In the rows, zero is written as 128.
Known rows, with every step that occurs
w -> e -> u -> r -> n: [125 120 103  93  66 135  82 148  89 103 106 134 164  93 124 100  84 147
  93 129 121 149 158 120 138 141 152 155 156 166 183 134 160 134 154  72
 161 154 143 148 142  53 154 166 141]
n -> r -> u -> e -> w: [144 138  92  88 144 109 131 103 149  91  97 170 129 173 162  97 104 172
  98 158 142 114 157 119 137 170 206 123  63 125  65 149  90  90 155  76
 115 185 115 150 175  79 110  93 138]
n -> r -> k -> x: [154 118  88 115 103 113 107  84 150 138 147 116 160 156 155 150 126 138
 138 151 166 137 195  86 106 215 174 179 119 133 164 154  93 105 153 136
  92 134 138 136 164  58 125  83 137]
k -> e -> u -> r -> f: [163 101  88  98  87 123 112 150 105 119 126 118 158  55 174 120  57 148
  92 132 149 166 179 127 165 147 186 160 136 168 172 153 122 129 156  69
 203 136 149 151 132  39 162 179 123]
n -> r: [122 109 120 107  94 111 107 139 130 107 125 136 133 157 156 130 128 163
 100 122 134 112 162 115 111 189 146 151 151 130 144 160 119 107 137  90
  95 137 120 136 145  62 147 115 147]
r -> f: [159 115 117 125 128 120 130 161 120 124 120 149 138 105 159 134 127 138
 102 115 152 128 152 152 102 154 150 160 141 135 156 153 116 133 142  95
 139 107 142 160 124  78 175 146 136]
e -> u: [136 135 123 117 117 148 117 133 110 119 115 137 165 113 151 124 104 143
  98 130 137 144 129 102 126 138 143 146 127 172 137 139 140 117 135 102
 136 160 153 118 113  91 110 149 134]
e -> k -> x: [166 161  94  88 133 114 110  95 142 127 137 117 160 115 148 130 133 122
 112 170 141 163 157  87 140 170 137 184  92 114 128 143 138  99 181 137
 110 176 149 134 152 120  70 138  91]
u -> e -> k -> x: [159 177  80  85 141 106  96  76 157 120 110 140 168 122 154 126 130 130
 116 165 150 154 154  87 158 171 151 182  77 114 109 138 136  87 182 112
 126 188 156 145 151 110  46 136 104]
k -> e -> u -> r -> n: [125 111  89  91  68 145  87 141  93  89 132 123 163  83 128 133  78 150
  98 147 120 162 182 123 174 124 180 168 138 156 181 139 139 141 154  65
 185 152 127 146 140  34 144 180 112]
x -> k: [164 131 135 103 147 145  92 132 118 131 138 155 167 137 144 141 124 117
  96 140 136 149 122 100 144 181 129 145 124 140 138 131 150 104 163 101
  97 149 140 144 120 132 119 133 120]
e -> u -> r -> k: [152 124  76 125 108 147 121 111 136 164 130 142 186 117 153 114  35 137
  97 121 155 188 170  95 131 174 164 130  99 157 164 130  97 125 127 118
 140 131 189 141 131  54 155 143 130]
u -> e -> k: [138 179  83  94 134 116 108 107 158 131  94 178 164 126 153 111 113 139
  82 138 144 153 137 111 147 167 138 152  81 109 103 143 130  93 149 100
 127 182 167 153 146 109  76 144 116]
k -> x -> w: [162 148 123 110 138 147  86  89 115 114 165  97 169 124 143 145 145 128
 118 201 159 111 161 102 143 154 109 178 103 143 112 156 107 123 178 103
 122 144 133 137 134 124  86 118 122]
u -> e -> w: [145 157  87 113 153 132 112 109 145 111 117 184 134 143 141  87 117 130
  97 160 168 121 135 132 149 142 162 150  75 131  66 139 110  82 155  91
 121 172 144 150 152 116  92 125 124]
x -> w -> e -> u -> r: [153 140 111  90  89 148  65 122  85 133 118 111 185  84 154  78  62 143
  77 159 145 144 147  95 153 154 120 137 125 184 131 148 136 117 158  73
 158 169 168 133 144  99 113 158 151]
e -> w: [148 140 110 113 139 142 125 129 131 114 141 160 124 132 131  89 122 115
  92 163 154 137 137 131 129 143 144 152  94 128  85 141 114  97 158 113
 109 154 139 138 149 122 114 129 112]
k -> e -> u -> r: [148 121  89  92  86 146  92 127 107 122 131 120 169  76 157 115  49 146
  94 144 138 168 172  95 191 146 175 150 109 168 145 144 130 116 150  75
 179 173 158 133 137  65 120 177 111]
k -> x -> w -> e -> u: [160 145 131  92  97 148  59  94  76 117 120 104 188  90 156  98 128 123
 105 191 163 113 139  73 130 159 121 172 122 194 129 151 140 112 176 107
 142 192 146 106 156 126  63 126 156]
n -> r -> u -> e: [132 127  99  95 143 104 119 107 139 105  80 164 140 186 166 134 116 201
 109 129 124 101 166 110 133 179 198 114  84 132 110 157 102 112 136  57
 120 170 120 153 153  60 126  98 157]
u -> e: [132 151  94 121 145 134  98 114 145 127 100 176 148 147 143 122 123 150
 112 126 149 113 141 128 146 149 148 142  94 132 110 146 122  97 135  77
 126 154 154 156 124 100 107 132 143]
k -> x -> w -> e -> u -> r: [167 139 106  84  91 141  59  96  88 125 130  92 190  83 156  90  71 138
 102 183 155 145 162  78 166 157 128 160 121 186 136 147 141 114 185  85
 160 176 160 131 150 100  88 152 143]
u -> r: [148 126 100 108 124 135 107 137 132 141 133 136 146 125 136 114  66 149
  92 124 128 155 165 122 158 154 133 139 109 125 138 139 123 122 145  83
 128 124 163 160 125  83 155 162 114]
x -> w -> e: [146 142 132 110 106 156  59 121  82 145 122 134 172 108 141  89 151 118
  86 177 160  94 137 112 125 172  94 155 116 158 119 169 121 117 158  99
 115 161 152 136 164 149 114 119 166]
k -> r: [134 134 151  97 122 161 106 140 125 128 122 154 116 117 154 122 114 144
  93 102 118 118 146  96 124 133 144 137 118 133 133 127 143 112 127  98
 104 161 152 136 132 134 170 159 124]
w -> e -> u: [139 134 123 105  96 150  80 130  83 133  94 145 172  96 153  84 121 131
  95 132 151 129 125  89 119 154 139 149 128 187 141 150 155 106 141 110
 130 184 155 115 149 112 105 141 161]
e -> u -> r -> f: [164 108 100 111 108 113 132 156 118 117 120 126 155  82 169 116  55 152
  92 109 144 166 161 131 133 143 163 147 150 158 164 138 126 131 148  77
 182 114 154 158 111  41 174 178 128]
r -> k -> x -> w: [170 147 100 126 131 147  93  71 128 148 165 109 188 130 143 149 130 109
 120 200 176 126 177  97 126 181 122 172  86 146 130 148  77 126 166 130
 115 129 154 137 148 113 106  96 130]

Rows
[156 173  81  82 160 116 133 106 149 132  76 173 165 143 161 122 105 158
  84 143 125 158 142 102 148 166 173 120  43 106  95 148 115 107 147  95
 127 198 159 149 154 108  86 129 116] => r -> u -> e -> k
[173 133  69 114 116 131 107  80 139 154 145 109 186 113 151 134  58 130
 130 152 160 186 184  74 147 176 174 163  99 158 163 129 107 118 160 129
 142 143 176 135 137  62 112 132 117] => e -> u -> r -> k -> x
[147 131 107  95  91 137  78 134  96 141 100 128 170  89 149  77  59 145
  90 126 134 154 143  95 147 157 141 138 126 180 148 141 154 110 150  84
 149 171 174 134 144  84 129 166 144] => w -> e -> u -> r
[149 161 103  81 104 126  88 130 112 155  98 154 167 100 144  78 135 113
  72 146 143 151 131  98 118 187 121 160 101 125 130 157 147  95 155 131
 105 191 167 132 181 139  98 141 127] => w -> e -> k
[149 130  93  97 113 155 103 119 112 114 151 152 133 101 136  94 129 106
  93 191 167 134 163 121 170 147 174 170  79 134  89 160 103  93 161 112
 133 180 134 133 177 119 103 131 105] => k -> e -> w
[129 103  80 115  70 137  98 107 128 144 140 143 160 122 158 136 126 133
 111 153 166 135 205 103 135 217 193 162 105 138 166 173  73 112 127 118
 120 155 141 131 185  55 147  98 138] => n -> r -> k -> e
[126 121 101 102  88 139 105 147 110  92 122 128 161 109 121 133  68 158
  95 130 112 162 165 125 143 124 152 153 152 152 178 131 148 145 141  72
 162 134 136 151 116  34 158 177 120] => e -> u -> r -> n
[143  94 119 108  89  90 131 161 128 107 120 132 128 128 175 131 126 161
 101 109 151 117 172 145  91 189 166 163 171 132 167 164 110 118 141  83
 129 105 115 157 141  41 186 125 151] => n -> r -> f
[143 156 141  69  96 145  83 133 114 138  97 163 138  87 162  79 119 123
  69 114 129 138 128  71 124 159 132 146 107 132 130 130 165  93 146 118
 100 213 174 127 181 164 139 163 126] => w -> e -> k -> r
[160 134 166  85 133 165  87 134 119 122 134 160 137 120 160 137 113 130
  85 112 119 137 121  77 137 158 144 136 125 145 139 108 165 100 147  92
  94 171 147 140 122 158 159 155 121] => x -> k -> r
[165 110 100 101  88 116 103 162  94 134 100 129 162  69 169  85  65 145
  90 115 153 154 155 125 125 159 163 152 153 173 174 146 140 124 154  79
 175 133 161 155 136  62 170 173 153] => w -> e -> u -> r -> f
[115 124 148  98 103 156 104 155 114  91 126 153 117 118 130 149 136 147
  98 108 102 113 154 121 109 116 154 155 145 126 170 122 151 140 133  83
 116 146 125 150 135  98 189 161 127] => k -> r -> n
[165 109  96 114 118 114 129 162 132 134 130 133 137  97 160 118  76 150
  99 111 143 155 169 150 131 156 153 150 139 129 167 145 119 132 149  79
 161  93 157 178 119  57 194 167 127] => u -> r -> f
[147 143  96 106 177 133 125 108 137 131  82 174 150 165 150 138 111 173
 112 135 125 115 149 120 149 151 187 111  52 132  99 147 105 120 135  68
 125 169 141 160 136  94 117 116 144] => r -> u -> e
[126 157 148  64  73 153  70 134  94  98 114 142 151  81 133 104 146 126
  61 154 120 117 146  98 116 144 116 164 133 131 149 129 150 131 157  93
 127 182 137 145 183 135 151 162 133] => x -> w -> e -> k -> r -> n
[168 163  97  73 114 114  82 100 119 142 116 124 167  99 144  96 148 108
 110 177 157 150 151  76 135 186 132 193  97 129 133 151 153  91 191 142
 108 199 158 130 182 136  60 132 116] => w -> e -> k -> x
[158 122 114  92 116 157  69 123 100 128 148 144 172  99 149 147 136 108
  99 168 144 148 150  97 184 179 162 165 106 148 142 152 137 103 164  93
 134 180 130 134 148 124 106 137 111] => x -> k -> e
[145 143 123  91 168 144 117 109 137 120  82 178 127 152 167 133 105 183
 104 109 108 104 150  93 148 131 194 103  58 134  97 129 121 118 129  62
 125 188 148 153 140 118 145 134 140] => k -> r -> u -> e
[175 145  86 111 113 144  88  70 122 140 163  92 201 105 157 133  67 128
 110 194 171 158 180  80 151 173 135 164  92 170 138 136  85 129 169 111
 149 139 168 129 140  83  96 124 124] => e -> u -> r -> k -> x -> w
[169 173 112  90 133 129  91  84 128 117 156  97 181 106 150 132 136 118
  99 208 156 141 154  93 146 168 102 184  92 125 105 153 113 108 191 119
 123 167 144 133 148 140  60 126 102] => e -> k -> x -> w
[154 148 140  70 153 140 144 131 131 127 100 148 132 126 170 130  93 160
  81 122  91 148 148  76 126 144 180 106  61 111 116 127 126 124 140 106
 109 197 154 135 158 140 154 148 108] => e -> k -> r -> u
[166 187  92  87 138 123  81  65 141 114 133 121 183 116 156 130 132 131
  99 209 160 131 153  94 162 165 113 180  77 129  90 152 112  99 188  98
 135 180 150 147 153 131  42 123 114] => u -> e -> k -> x -> w
[151 123 150  88 160 152 132 131 120 124 108 148 121 140 163 138 102 170
  99 113  94 116 156  87 126 130 186 103  72 130 126 126 120 132 127  88
 106 174 143 140 137 132 179 140 128] => k -> r -> u
[156 152 114  86 171 144 129 105 142 100 101 187 116 149 161  97  94 159
  94 147 129 114 144 100 149 127 204 110  43 132  55 125 110  95 148  76
 123 202 138 149 162 131 129 126 123] => k -> r -> u -> e -> w
[156 130  71 113 110 157 112 104 126 144 158 162 151 106 137  95 120  89
  98 186 185 152 178 115 151 171 187 167  59 135 108 157  70 101 147 138
 126 169 155 132 193 107 120 114 112] => r -> k -> e -> w
[172 119 111  98  82 126  89 147  85 124 119 113 177  58 170  88  70 141
  80 148 162 140 150 126 132 157 135 149 151 184 155 151 125 127 165  67
 185 134 158 152 138  67 160 167 157] => x -> w -> e -> u -> r -> f
[161 138  85 115  90 155  80 101 108 167 127 129 205  94 149  85  54 124
  87 160 169 162 164  93 129 186 134 133 101 180 152 142  91 128 142 109
 146 150 194 137 159  83 139 131 159] => x -> w -> e -> u -> r -> k
[168 144 102 112 108 150  58  79  96 163 138 119 190 110 142 104 151 100
 118 200 186 111 163  87 118 194 120 180  96 163 138 156  98 116 173 133
 110 160 163 130 183 136  98  92 161] => r -> k -> x -> w -> e
[170 173  81  74 168 102 117  74 151 123  99 136 166 140 161 140 120 155
 120 171 131 151 162  81 163 170 181 155  44 115 102 144 123 102 181 106
 130 199 149 145 161 109  52 124 102] => r -> u -> e -> k -> x
[154 128 118  90 106 160  75 120  89 112 130 136 189  85 161 138 104 121
  93 158 143 161 136  78 180 162 174 158 118 184 145 141 148 103 162  95
 155 199 131 112 134 110  85 153 116] => x -> k -> e -> u
[155 127  75 117  89 144  93 115 114 177 111 145 190 100 153  85  52 125
  95 122 161 176 164  89 128 188 161 133 106 172 167 137 107 118 132 121
 137 151 199 136 157  68 148 139 153] => w -> e -> u -> r -> k
[176 179  94  77 163 120 101  65 137 112 124 115 187 134 160 140 123 147
 105 215 142 131 163  86 163 166 143 154  46 127  82 151  98 114 190  95
 139 190 138 143 157 125  48 113 114] => r -> u -> e -> k -> x -> w
[137 124 106 100  92 157  93 125  94 116 125 131 167  79 156 128 107 136
 101 154 143 140 156  92 167 140 174 162 108 176 138 154 130 113 142  98
 162 187 142 109 138  91  94 156 125] => k -> e -> u
